Each row was made from one walk, in order. Every step used is in the known rows, and no mark comes twice. Write each row's walk.
In the rows, 128 means zero.
Known rows:
budoz/kimes/barul/mudoge/zizo/mada: [121 142 146 133 111 105  85 132 117 156 196 131 164  95  82 126 141 149
 138 128 160 129 102 136 157 121 149 120]
budoz/kimes/barul/mudoge: [103 152 115 121 127  96 121 117 136 152 198 163 146  88  96 120 147 152
  88 153 156 127 101 144 139 129 158 116]
seta/mudoge/barul/kimes/budoz: [139 157 105 136 132 126  94  87 148 109 115  91  93 160 112 136 129 212
 129 143 122 143 125 115 129 127 179 126]
zudev/zizo/mada/seta/mudoge: [133 161 128 146 131 111 137 139  99  91 128 100 146 168  73 126 178 134
 159 110  90 120 106 128 111 139 138 117]
barul/mudoge: [121 152 126 122 118 125 143 133 130 131 175 180 119  92 127 135 129 147
 114 134 144 119 113 138 139 134 147 105]
mada/zizo/mudoge/barul/kimes: [131 115  94 129 112 123  84 130 161 139 109  84 125 183 139 136 117 205
 110 121 130 148 128 126 169 136 153 149]
zudev/zizo: [112 146 116 130 130 116 129 144 131 109 135  93 121 179 118 115 161 136
  82 106 128 127 132 133 108 131 122 108]
mada/zizo/mudoge: [115  82 109 126 122 122 101 144 156 111 110  92 137 156 139 134  97 182
 137 113 133 139 117 119 166 134 123 116]
budoz/kimes/barul/mudoge/zizo/zudev: [155 157 127 118 103 101  95 129 120 180 185 159 160 135  91 127 128 130
  79 131 163 126 117 134 142  99 146 124]
mada/zizo/mudoge/seta: [124 104  71 119 109 134  94 150 154 142 101 110 121 141 144 141 102 191
 152 116  92 155  93 112 166 139 112 116]
zudev/zizo/mudoge: [ 99 124 114 133 123  86 119 130 148 119 107  75 131 187 118 117 136 155
 103 103 117 132 118 120 150 149 111 110]
mada/seta/mudoge/zizo/zudev: [183 155 134 134 105 123 118 136 100 146 135 146 154 175  92 135 131 110
 128 117 117 126 127 121 116 100 141 127]
kimes/budoz: [121 130 119 127 140 133 105  92 147 105 134 107 101 117 112 129 122 173
 132 140 132 136 111 113 130 124 142 104]
mada/zizo/mudoge/seta/kimes: [125 146  72 117 129 135  95 137 166 123 151 159 108 126 157 140 122 222
 147 130  94 155 115 119 175 143 129 155]
kimes/barul/mudoge/seta/mada/zizo: [138 105  82 131 114 155 106 160 129 117 159 150 108 124 125 140 124 252
 141 139 136 148 106 152 130 119 154 119]
mudoge/barul/kimes/budoz: [129 143 101 131 129 132  84  85 160 123 128  89  94 147 115 133 129 207
 114 142 131 146 117 115 143 127 166 127]
budoz/kimes/barul/mudoge/seta: [115 161  76 116 112 112 111 129 138 175 171 164 129  88 109 130 143 167
 113 149 111 145  81 132 144 135 141 115]
barul/kimes: [158 135 123 134 132 144 121 111 127 142 114  67 133 179 144 124 145 179
 122 140 132 129 148 133 149 129 148 157]
seta/kimes: [128 164 118 125 145 129 122 119 146 113 172 172 115 116 144 131 145 171
 128 139 122 134 142 131 144 135 142 164]
mada/seta/mudoge/barul/kimes/budoz: [138 155 100 140 130 133 100  84 148 109 127  96 102 158  94 134 143 197
 127 142 106 147 106 113 130 127 177 123]
mudoge/seta/kimes/budoz: [125 169  85 121 143 140  93  90 164 110 163 148  80 101 129 136 135 219
 144 150 103 152 106 111 150 132 147 131]
mudoge/zizo/mada/seta: [133 120 136 143 110 141 108 130 116 136 168 127 164 120  72 126 160 107
 158 117 107 136  84 121 149 122 125 122]
kimes/barul/mudoge: [113 141 113 123 121 105 124 124 130 141 196 187 140  99 111 128 141 177
 115 152 152 131 107 144 136 133 156 110]
seta/kimes/barul/mudoge: [113 163 106 121 131 105 121 119 141 132 223 215 132  92 122 129 152 204
 115 160 149 135 116 146 147 137 165 135]
mada/seta/kimes: [126 162 108 131 141 141 130 113 147 113 187 179 129 113 116 125 169 149
 126 141  96 139 112 127 148 133 139 161]
kimes/barul/mudoge/zizo/mada/seta: [124 126 127 140 107 127 105 127 117 145 206 155 173 105  62 125 168 137
 151 132 120 139  72 130 152 124 140 113]
zudev/zizo/mada/seta: [112 135 118 137 124 119 113 136 121 114 158  94 154 147  63 117 190 124
 132 106 101 125  79 129 142 140 109 113]
seta/kimes/barul: [118 142 105 127 144 105 100 110 143 129 188 171 144 125 122 121 158 201
 128 159 133 147 133 138 137 130 150 163]
zizo/mada/seta: [123 125 125 135 123 128 113 126 119 126 153 116 158 114  70 126 169 117
 161 119 101 126  77 125 155 138 113 127]
barul/mudoge/seta/mada/zizo/zudev: [171 135  91 114 105 136 100 161 120 136 141 146 110 143 115 146 119 217
 123 120 140 124 111 146 145 112 129 124]
budoz/kimes: [114 146 131 127 138 114 123 117 137 144 133  92 138 113 105 115 139  90
  87 129 135 123 119 127 133 122 132 138]

Write each row's walk:
[174 123  94 118 110 138  92 160 119 135 118 118 115 162 116 143 120 208
 132 117 131 128 118 141 140 109 119 136] : mudoge/seta/mada/zizo/zudev
[115 172  76 123 129 111 107 128 161 128 150 146 104 145 143 130 149 205
 127 124  86 151 116 120 164 151 121 149] : zudev/zizo/mudoge/seta/kimes
[132 131 133 136 102 132 117 132 125 156 205 191 148 114 118 129 121 151
 111 143 156 145 121 134 125 107 170 108] : kimes/barul/mudoge/zizo
[131 148 121 138 109 139 119 122 134 147 236 218 150 106 108 127 145 159
 111 150 137 152 109 133 136 110 175 124] : mada/seta/kimes/barul/mudoge/zizo
[125 141 134 135 107 124 114 125 129 164 203 172 153 105 106 122 128 132
  91 144 160 143 116 134 128 105 172 113] : budoz/kimes/barul/mudoge/zizo
[143  93 118 138 127 164 118 157 126  92 128 112 108 144 131 135 117 212
 139 124 147 135 134 148 123 112 146 130] : seta/mada/zizo
[111 144 130 130 127 100  98 148 117 110 141  72 138 155  93 122 166 158
 134  98 135 116 114 136 141 144 109 116] : zudev/zizo/mada
[162 117 107 107 120 131  89 158 130 127 127 114 140 164 124 139 115 165
 109 112 152 119 127 133 139 108 117 126] : mada/zizo/zudev
[112 161  99 125 129 114 126 115 142 132 234 220 140  90 103 126 169 190
 114 160 132 138  98 143 149 136 163 131] : mada/seta/kimes/barul/mudoge
[158 143 150 148 113 141 136 138 103 123 131 144 136 156 129 135 111 119
 145 124 124 138 151 120  97 105 169 121] : seta/mudoge/zizo
[139 114 101 141 110 124  92 127 151 134 106  84 111 185 130 137 119 231
 122 124 128 148 131 136 165 136 159 158] : seta/mada/zizo/mudoge/barul/kimes
[124 116  90 128 126 132  69  96 175 111 119  71  99 162 122 137 110 238
 116 133 136 153 111 111 162 128 163 118] : mada/zizo/mudoge/barul/kimes/budoz
[117 158 105 137 110 107 125 140 132 117 133 187 120 128  87 141 138 108
 131 117  86 143 102 122  99 132 157 124] : mada/seta/mudoge/barul
[150 158 104 142 117 126 119 119 130 134 117 113 128 180 111 134 153 161
 124 130 100 140 127 128 127 132 171 154] : mada/seta/mudoge/barul/kimes
[172 139 136 123 103 123 100 136 115 163 140 139 147 161 113 133 115 118
 110 117 144 126 135 125 133 100 126 131] : mudoge/zizo/zudev
[107 166 105 138 110  91 110 151 126 106 138 156 124 146  68 137 161 123
 129 100  90 137  95 126 104 141 147 115] : zudev/zizo/mada/seta/mudoge/barul
[151 162 111 138 119 120 113 123 130 134 107 109 119 180 129 137 135 178
 124 130 116 137 146 131 125 134 173 156] : seta/mudoge/barul/kimes
[115 157 110 137 109  98 109 143 125 116 134 173 127 119  73 143 144 117
 153 110  90 138  93 123 114 139 150 125] : zizo/mada/seta/mudoge/barul
[121 159 111 126 152 135 102  84 162  93 169 142  90 108 126 131 136 206
 133 150 128 140 123 116 143 128 154 133] : seta/kimes/budoz
[124 138 111 137 130 116  87 113 134 137 219 173 167 121  86 120 175 184
 147 151 122 153 106 133 150 125 150 160] : mudoge/zizo/mada/seta/kimes/barul
[138 145  97 141 109 125 130 126 113 149 157 172  97 107 107 134 142 224
 153 150 112 144 100 152 132 133 148 133] : kimes/barul/mudoge/seta/mada
[118 140  74 119 140 141  77 102 179  98 152 128  86 117 137 140 116 251
 145 141 107 157 100 106 168 135 145 124] : mada/zizo/mudoge/seta/kimes/budoz
[145 136 115 133 142 145 100  77 147 115 123  55 104 159 124 125 135 212
 126 150 136 137 127 117 148 124 159 128] : barul/kimes/budoz
[147 137 106 145 114 140 133 129 111 140 113 135  90 125 117 134 132 193
 162 135  97 143 113 142 128 130 130 143] : mudoge/seta/mada
[130 132 103 133 112 106  95 113 155 155 107  93 125 176 131 132 124 184
 113 125 118 145 128 124 168 143 149 155] : zizo/mudoge/barul/kimes
[129 134  97 149 110 113 127 130 123 134 101 102  92 163 109 127 140 211
 149 119  89 145 107 137 142 143 119 132] : zudev/zizo/mudoge/seta/mada
[142 151 133 145 130 117 136 131  97 100 123 120 150 141  79 133 161 129
 183 120  90 120 105 125 121 137 142 126] : zizo/mada/seta/mudoge
[124  82 116 140 121 125 110 140 142 105 104  91 120 158 129 134 101 214
 149 116 131 139 120 132 161 133 130 127] : seta/mada/zizo/mudoge
[121 180  83 118 138 138 101  93 165 111 184 175  76  84 129 140 134 228
 136 153 110 147  98 116 154 135 156 119] : barul/mudoge/seta/kimes/budoz
[132 151 127 134 111 132 114 126 133 146 226 215 140 107 127 130 131 173
 112 149 152 148 129 135 134 111 177 126] : seta/kimes/barul/mudoge/zizo
[139 143 107 131 116 126 101 120 144 150 123 108 119 164 132 133 135 171
 105 131 126 141 136 131 144 132 156 157] : mudoge/barul/kimes
[ 81 134  96 128 104  73  97 141 164 131 122 139 113 158 105 130 125 139
  90  96 111 147 105 120 139 149 125 112] : zudev/zizo/mudoge/barul
[122 150  75 116 106 119 114 134 133 166 171 185 123  95 121 136 136 189
 134 147 108 147  86 132 141 138 139 111] : kimes/barul/mudoge/seta
[112 137  75 125 109 104 109 139 147 148 101  96 116 165 126 128 133 170
 127 109  81 150  96 114 154 151 103 111] : zudev/zizo/mudoge/seta
[137 126 104 148 110 120 126 122 121 144  98 120  94 136 116 134 123 205
 171 130  88 147 106 134 152 142 122 143] : zizo/mudoge/seta/mada
[144 150 124 145 131 130 155 127 105 102 120 138 140 150  95 131 153 114
 154 127  86 127 115 123 102 129 151 124] : mada/seta/mudoge
[109 167 103 131 149 128  93  92 157  81 190 116 106 124  82 122 179 204
 130 134 110 138  91 117 151 136 141 122] : zudev/zizo/mada/seta/kimes/budoz
